Each row comes from the steps of one walk. Every step used is in the known rows, and no mark comes twice. Write the walk behind each row, first mark first.
In the rows, 128 means zero.
Known rows
rura-sobelo-mupizu: [125 184 132 101  46 157 148 132 121  67  98 130 121 118  93  67  84 161
 115  60]
mupizu-bomi-midup-rura-sobelo: [ 99 152 141 129  50 131 154 116  96 132  94 145 167 126 115  86 123 129
 153 110]
vezo-mupizu-bomi: [136 176 138 129  45 133 144 130  99 113  89 118 171 108 114 121 123 135
 126  75]
midup-rura-sobelo-vezo-mupizu: [126 182 113  91  46 129 129 126 108 127  87 150 156  81 127  91  99 139
 100  55]
sobelo-vezo-mupizu-bomi: [134 162 133 124  66 143 135  94 115 136  74 119 172 105 125 115 119 112
 104  72]
rura-sobelo-vezo-mupizu: [139 179 123  93  37 163 141 117 127 106  79 123 155  92 116  74  99 137
  93  58]
midup-bomi-mupizu: [ 95 196 143 125 119 156 143 127 101  89  84 130 162 102  84 154 118 133
 130 141]
midup-rura: [128 169 123 120  66 120 122 147 110 126 122 161 159  95 115 128 104 129
 117  90]
midup-mupizu-bomi: [101 159 142 145 100 140 121 128 100  82  88 156 148 135 109 132 123 139
 162 106]
bomi-midup-mupizu: [ 93 199 141 116  82 187 120 131  86 122  77 131 172 108 118 107 111 149
 167 123]
bomi-mupizu-vezo: [119 138 136 132 126 158 142 120 108  81  82 121 160  91 104 117 133 114
 119 112]
bomi-midup-mupizu-vezo-sobelo: [ 85 168 143 121  89 182 114 118  78 130  85 121 180 107 126  87 143 123
 170 109]
sobelo-vezo-mupizu: [142 181 127 108  62 157 125 108 119 138  78 116 174  86 124 113 108 121
  90  65]
sobelo-mupizu: [125 187 138 121  73 151 133 128 111  89 103 127 126 119  96 106  89 148
 118  69]
rura-mupizu: [131 176 142 106  73 158 122 147  87  87 106 120 120 118  94 100  73 131
 131  85]
vezo-sobelo-mupizu-bomi: [112 165 139 140  51 145 132 123  93 100 118 132 137 127 100  86 125 120
 130  76]
midup-rura-mupizu: [120 178 129 103  74 126 113 149  76 113 109 149 127 101 109 115  77 132
 129  81]
sobelo-vezo: [139 152 128 124  80 154 126 105 140 130 104 133 163 105 113 111 106 106
  95  87]

Which walk is each row?
[122 172 136 120  61 157 139  88 103 155  63 109 181 104 128 105 120 114
 116  81]
sobelo-vezo-mupizu-bomi-midup
[128 116 139 136  74 144 124 125 115 118 135 123 172 109 113  85 156  86
 120  80]
mupizu-vezo-sobelo
[133 163 127 103  39 149 150 105 124 105  76 125 153 106 115  74 107 132
 102  59]
rura-sobelo-vezo-mupizu-bomi
[ 92 174 133  97  62 150 138 115  86 135  83 128 158 102 121  65 112 143
 144  80]
bomi-midup-rura-sobelo-mupizu-vezo
[114 174 131 115  63 140 134  89  93 164  61 124 182  95 135 109 121 115
 117  78]
sobelo-vezo-mupizu-bomi-midup-rura
[ 89 167 145 119 100 177 118 115  89 125  76 120 178 111 123  99 134 132
 169 110]
bomi-midup-mupizu-vezo
[ 97 169 140 101  78 152 123 124  63 148  87 120 159 102 121  87 104 123
 153  97]
bomi-midup-rura-mupizu-vezo
[109 148 152 146  60 148 154 114 105 133 100 128 174 136 109  99 128 117
 154 123]
mupizu-bomi-midup
[109 167 125 111  55 112 141 128 100  97  99 159 125 115 108  88  97 151
 126  62]
midup-rura-sobelo-mupizu-bomi
[120 148 142 126  96 139 130 108 113  95  99 115 133 122 102  96 117 127
 122  56]
sobelo-mupizu-vezo
[113 159 136 119  75 110 124 136  71 114 103 152 127 118 107 113  90 125
 141  86]
midup-rura-mupizu-bomi
[121 173 131 100  35 164 155  99 112 122  64 116 166 107 119  63 110 135
 117  72]
rura-sobelo-vezo-mupizu-bomi-midup
[120 166 118 104  48 116 138 115 106 126  82 154 154  96 126  93 108 133
 110  61]
midup-rura-sobelo-vezo-mupizu-bomi
[ 86 166 146 132 126 152 139 114  93  98  92 120 171 100  92 133 150 110
 135 129]
midup-bomi-mupizu-vezo-sobelo
[116 147 133 108  90 116 111 135  77 116 105 138 133 103 114 107  99 116
 132  70]
midup-rura-mupizu-vezo
[ 99 173 150 135  70 149 148 103  92 111  83 119 139 140 100  93 108 142
 150  91]
sobelo-mupizu-bomi-midup
